Each row comes from the steps of one walk. Every step used is in the known rows, and no mark comes twice. Write the walk behind each row, first mark first.
Known rows
kudebe/pudipe/dufup/diget/nimidug/disin/rikesib/ganid: [-0.16  2.11  0.38 -2.56  0.18  0.72  1.78  3.34  4.08  2.09 -1.37 -2.33
 -1.17 -5.83  1.67 -1.92  0.10  2.23  1.05 -0.56  0.55 -0.08 -1.75]
rikesib/disin/nimidug/pudipe/dufup/diget: [ 2.15 -0.76 -0.19 -0.66  2.54  0.43  1.50 -1.33  2.08  2.22  0.62 -1.02
 -0.65  3.31  3.71 -0.22 -0.03 -0.69  0.58 -1.86  0.61 -1.36 -1.26]
nimidug/pudipe/kudebe/dufup/diget: [ 0.51 -0.29 -0.23 -1.79 -2.82  0.00  0.18 -1.52  1.87 -2.63  1.03  1.92
  0.34 -0.22  1.71  1.68  0.88 -2.07 -0.76  0.81 -0.47  1.60  3.94]
kudebe/dufup/pudipe/nimidug: [ 3.07 -1.73  0.07  0.66 -0.50 -0.11 -2.06  0.44 -1.01 -1.97 -0.61 -1.17
 -0.66 -2.65 -5.72  0.78  1.21  4.61 -3.42  4.16  0.76  0.39  1.38]
pudipe/nimidug/diget: [-1.44  0.46  0.17 -0.97  0.69 -0.92 -2.92 -2.20 -0.53  1.94  2.24  1.94
  0.21  1.16 -1.73 -3.19  0.01  0.59 -1.19  1.57 -1.27  3.45  1.62]
nimidug/pudipe/kudebe: [-0.75  0.11  0.62 -1.26 -2.38  0.48 -0.64 -2.66 -0.77 -1.17  1.71  0.79
  1.08  1.02  2.05  1.46  0.69 -3.88 -0.07 -3.34 -0.01  2.54  4.23]
diget/dufup/pudipe/nimidug/disin/rikesib/ganid: [ 4.02 -1.37  0.59 -1.54 -1.14 -1.95  0.49  3.56 -5.45  2.68 -0.02 -2.48
 -0.64 -0.29  3.13 -1.15  1.66  0.98 -1.40 -1.61  2.03 -1.19 -4.36]
dufup/kudebe/pudipe/nimidug: [ 2.38 -2.51  2.37 -0.55  1.70  0.53 -2.36 -2.03  1.75 -0.97  0.71  1.56
 -1.48 -1.36 -0.20 -2.10  0.90  0.54 -2.98  2.06  1.35 -2.64  4.89]
rikesib/disin/nimidug/pudipe/kudebe: [ 1.05 -1.03 -0.85  0.41  2.35  0.38  0.30 -3.47  1.56  1.30 -0.09  0.28
  0.44  3.24  3.71  0.49  0.61 -3.38  0.41 -2.99  1.33 -1.55  0.90]
pudipe/dufup: [ 0.45 -0.34  2.17 -0.68 -1.06  1.18 -1.29  0.64 -3.52  0.19  0.36  1.03
  0.72  0.77 -3.85 -1.03  1.26  1.30  0.33 -4.68  0.01  2.83 -0.16]
pudipe/kudebe/dufup/diget/nimidug/disin/rikesib/ganid: [ 1.86 -0.02 -1.73 -0.27  0.30 -0.66  0.12  1.27  3.29  0.13 -2.58  3.56
  0.01 -1.79  1.88 -0.56  2.14 -0.85 -0.23  1.42  1.21 -1.60  0.59]
diget/nimidug: [-3.88  2.99 -1.88  3.36  1.26  1.65 -2.22  1.34 -1.68 -1.84 -0.66 -4.26
  0.86 -0.91 -5.18  2.05 -2.07  1.39  2.17 -1.48 -0.40  1.01 -3.41]
dufup/diget/nimidug/disin/rikesib/ganid: [ 0.07  2.68 -1.61  2.51  1.83 -0.68  1.91  3.65  1.74  2.30 -0.48 -3.43
 -1.20 -0.01  1.96 -0.16 -2.18  0.43  1.82  2.08 -0.58 -1.88 -2.87]
nimidug/disin/rikesib/ganid: [-0.60  0.97  0.04  2.48 -0.91 -1.38  4.80  1.60 -0.95  4.32 -0.98 -1.62
  0.11  0.94  2.93  0.63  0.27 -3.79  0.04 -3.45 -0.99 -0.73  1.53]
dufup/diget/nimidug: [-0.28  2.61 -1.02  2.83  1.45  0.57 -1.91  2.05  0.24 -1.61  0.67 -3.21
 -0.70  0.58 -3.39  0.78 -3.49  2.47  2.18  3.65 -0.56 -0.64 -2.61]
diget/nimidug/disin/rikesib: [-4.03  3.97 -2.64  2.17  1.59 -0.13  1.39  1.69 -1.41  1.03 -1.13 -3.45
  0.89 -0.86  0.68  2.09 -1.71 -0.78  1.49 -3.87 -1.83  1.40 -2.67]
pudipe/kudebe: [ 0.89 -0.56  1.18  0.73 -0.75  0.34 -3.71 -2.44 -2.30 -1.69  0.00  3.56
  1.38  1.71 -1.98 -0.46  0.74 -2.52  0.10 -2.10  1.22  0.53  3.95]
dufup/kudebe/pudipe/nimidug/disin: [ 0.83 -1.78  1.19 -1.22  2.04  0.21 -0.95 -1.94  1.75  0.10  1.13  1.26
 -1.79 -1.64  2.45 -2.03  1.65 -0.57 -3.17  1.65  0.78 -2.61  5.78]
disin/rikesib/ganid: [ 3.20 -0.68  2.43  3.44 -1.25 -0.84  2.12  2.44 -0.60  3.52 -2.97 -0.82
  0.27  1.10 -1.08  0.51 -1.14 -2.33  0.33 -2.93  0.45 -0.94 -0.16]
rikesib/disin: [-0.19  0.03 -1.37  4.61  1.11  0.95 -0.56 -1.26  0.33  0.60  0.35 -3.10
  0.33  1.26 -3.38  0.50 -1.55 -1.82  3.64 -1.74  0.08 -1.19  0.27]
diget/dufup/kudebe/pudipe/nimidug: [ 1.65 -2.35  1.22 -2.12 -1.15 -0.08 -1.26  0.99 -2.57 -2.47  0.55  0.95
 -0.29 -0.73  0.37 -0.92  1.52  0.10 -1.00  0.13  1.77 -2.62 -1.50]
diget/dufup: [-1.10  0.22  0.23  1.06 -3.44 -0.05  0.14  2.20 -6.34 -2.82  0.50 -1.68
  1.38  1.63 -3.58  1.82 -0.48 -0.70  2.00 -2.24  0.18  0.02 -4.07]
disin/nimidug/diget/dufup: [-2.71 -0.79  1.40 -1.10 -1.23 -0.91  1.25 -1.12 -3.68  0.40 -0.14  2.67
  1.26  4.20  1.63  0.38 -0.38 -0.33 -0.83  0.01 -0.66  0.76 -3.21]

Write each row's walk
[-2.70  1.44 -0.11 -3.26 -1.54  0.02 -1.40 -0.69  1.21 -1.02  1.28 -0.63
  0.19 -4.09 -1.51 -2.25 -0.14  1.43 -0.19  2.55 -0.30  2.00 -0.03] : kudebe/pudipe/nimidug/diget/dufup
[ 1.55 -1.72  0.48  2.63 -2.27  0.45 -0.55  0.53 -1.69 -2.69 -1.10 -2.17
 -0.05 -2.75 -6.32  2.91 -0.14  3.67 -1.76  3.39  0.19  0.17  1.30] : kudebe/dufup/pudipe
[-0.53  3.46 -1.41  1.96  1.67 -0.82  1.03  2.39  0.29  0.80  0.31 -2.62
 -0.62  0.76  1.45  1.02 -3.19  0.54  1.77  1.43 -1.89 -0.44 -1.60] : dufup/diget/nimidug/disin/rikesib
[ 2.81 -0.29  2.56 -1.22 -0.49  0.49 -1.41  1.57 -1.83  0.36  1.26  1.43
 -0.53  1.76 -2.43 -1.77  0.05  2.43  0.60 -0.75 -0.15  1.53  0.03] : pudipe/dufup/diget
[-2.86 -1.29  0.68 -0.64 -3.81 -0.93 -0.68 -0.54 -4.88  0.69  1.76 -0.44
  0.92  0.13  0.52 -0.28 -1.65  1.40  1.80  1.21 -0.89  2.69 -3.06] : nimidug/diget/dufup/pudipe
[ 2.06 -1.14  1.33 -2.21 -0.13 -0.40  1.31 -1.92  0.96 -1.67 -0.44  3.55
  0.11  3.08  3.47  1.80  1.19 -0.91 -3.51  1.28  0.40 -0.49  2.30] : disin/nimidug/pudipe/kudebe/dufup/diget
[-0.40 -3.06 -0.53  0.75  2.28 -0.34  0.81 -2.75 -0.05  2.53 -0.12  2.20
  0.09  4.02  3.94 -1.09  0.09 -1.80  1.40 -0.73  0.66 -3.07 -2.50] : rikesib/disin/nimidug/diget/dufup/kudebe
[-0.73  2.12  0.81 -2.28 -0.14  1.99 -1.44  1.69  2.61 -1.70 -0.13 -2.19
 -0.61 -5.08 -3.06 -1.01 -0.95  4.22  1.29  1.04  0.30  1.15 -1.03] : kudebe/pudipe/dufup/diget/nimidug
[ 0.62  0.28  1.65 -2.86 -2.03  0.46  1.13  0.48 -0.51  0.35  2.72 -1.00
 -0.41  1.12  1.76  0.39  0.10  0.26  0.23 -2.41 -1.20  3.38  0.98] : nimidug/pudipe/dufup/diget
[-0.25 -1.94  0.30 -2.65  0.28 -1.42 -2.43 -1.30 -2.15  1.28  2.25  3.94
  0.03  1.90  1.62 -3.67  1.52  0.13 -1.36  1.17 -0.25  1.25 -0.81] : pudipe/nimidug/diget/dufup/kudebe
[-0.80  1.50 -2.22  2.56 -0.36  0.75 -0.14  2.62  2.06 -3.82 -1.10 -1.30
 -0.22 -1.92 -6.26  2.52 -1.38  3.67  0.89  5.40 -0.99 -0.56 -2.22] : kudebe/dufup/diget/nimidug
[-3.66  3.20 -2.70  2.53  1.51  0.14  2.31  2.83 -0.04  2.69 -1.85 -4.26
  0.33 -1.55  1.36  1.19 -0.69 -1.01  1.68 -3.46 -0.70 -0.14 -3.79] : diget/nimidug/disin/rikesib/ganid
[ 0.82 -1.27 -0.12  0.35 -1.88  0.45 -2.48 -1.53 -0.27 -3.37 -1.51  4.66
  1.40 -0.60 -3.96  0.73  2.28 -1.01 -0.90 -0.05  1.03  0.65  3.62] : pudipe/kudebe/dufup
[ 2.29 -1.42 -1.54 -0.12  2.06  0.11  1.16 -2.39  3.82  0.19 -0.43  1.35
 -0.30  2.32  3.37  0.63  0.72 -1.73 -0.03  0.94  1.08 -2.41  0.74] : rikesib/disin/nimidug/pudipe/kudebe/dufup/diget
[ 0.49 -2.52  2.03 -1.41  1.35  0.14 -2.09 -3.11  2.50  0.35  1.27  3.15
 -1.30 -1.53  1.45 -2.81  0.64  0.49 -2.50  3.13  0.48 -1.23  4.95] : dufup/kudebe/pudipe/nimidug/diget
[-0.48  2.77  0.58 -2.97  0.22  0.66  1.04  2.11  2.67  0.31 -0.53 -1.58
 -0.60 -4.95  1.10 -0.82 -0.97  2.45  0.90 -0.92 -0.69  1.25 -0.58] : kudebe/pudipe/dufup/diget/nimidug/disin/rikesib
[ 1.06 -0.16 -1.36  0.13 -0.06  0.39 -3.18 -0.05  1.54 -3.63 -1.37  3.84
  0.57 -1.36 -2.76  0.43  1.06  0.99  0.23  2.95  1.08 -0.27  0.96] : pudipe/kudebe/dufup/diget/nimidug
[-1.15  1.86  0.43  1.83 -0.87 -1.53  3.66  0.14 -2.58  2.13  0.04 -0.60
  0.93  1.79  2.33  1.82 -1.20 -3.65 -0.11 -4.19 -2.41  1.09  2.92] : nimidug/disin/rikesib
[-0.11  1.13 -2.62  2.15 -0.12 -0.44  3.21  4.08  3.54 -0.08 -2.36 -1.66
 -0.75 -2.57 -1.58  1.69 -0.14  1.68  0.54  3.83 -0.72 -1.61 -2.42] : kudebe/dufup/diget/nimidug/disin/rikesib/ganid
[-1.03 -2.58 -0.35 -0.26  1.81  0.19  1.12 -2.87  1.96  1.71 -0.50  1.42
 -0.07  1.24  3.97 -1.13 -0.11 -1.22  1.24  0.64  0.95 -3.19 -1.95] : rikesib/disin/nimidug/diget/dufup/kudebe/pudipe
[-0.01 -0.27 -1.09  1.76  2.03  0.61  1.84 -2.50  1.18  1.49  0.07 -2.25
  0.07  3.21  1.96  1.46 -0.63 -2.50  0.68 -2.44  0.29 -1.66 -0.39] : rikesib/disin/nimidug/pudipe
[-2.14 -2.38  2.00 -2.21 -0.84 -0.48  1.27 -2.00 -1.24  0.05 -0.48  3.80
  0.41  1.99  3.73 -0.20  0.12 -0.02 -1.84  1.53 -0.01 -1.02 -1.53] : disin/nimidug/diget/dufup/kudebe/pudipe
[-0.55  2.08 -2.35  1.68  0.10 -0.48  2.54  2.87  2.23 -1.73 -1.74 -0.74
 -0.24 -1.74 -2.14  2.83 -1.30  2.05  0.31  3.37 -1.92 -0.21 -1.57] : kudebe/dufup/diget/nimidug/disin/rikesib
[ 0.05  1.73  0.83 -0.69  0.08  0.84 -2.23 -0.48  1.88 -1.80  0.64 -2.14
 -0.43 -3.85 -4.36 -1.21 -0.42  1.57 -1.42  1.85  0.51  0.64  3.00] : kudebe/pudipe/nimidug
[ 0.84 -1.42 -1.72  0.29  1.70  0.65  1.32 -2.91  2.95  0.27 -1.10  0.99
  0.57  1.65  2.40  1.41  1.42 -2.48 -0.08 -1.71  1.13 -1.56  0.68] : rikesib/disin/nimidug/pudipe/kudebe/dufup
[ 0.18 -2.34  2.24 -2.72 -1.37  0.91  0.92 -1.39 -1.12  0.61  2.13  1.00
 -0.29  1.41  3.21  0.27  1.92 -1.41 -1.06 -4.87 -0.36  2.22  2.41] : nimidug/pudipe/dufup/kudebe
[-1.73  0.01 -0.41 -2.31 -0.72 -1.21 -2.27 -0.34 -2.80  0.86  2.17  1.95
  0.68  1.26 -0.54 -3.14  0.86  0.39 -0.32  0.80 -0.90  3.02 -1.84] : pudipe/nimidug/diget/dufup
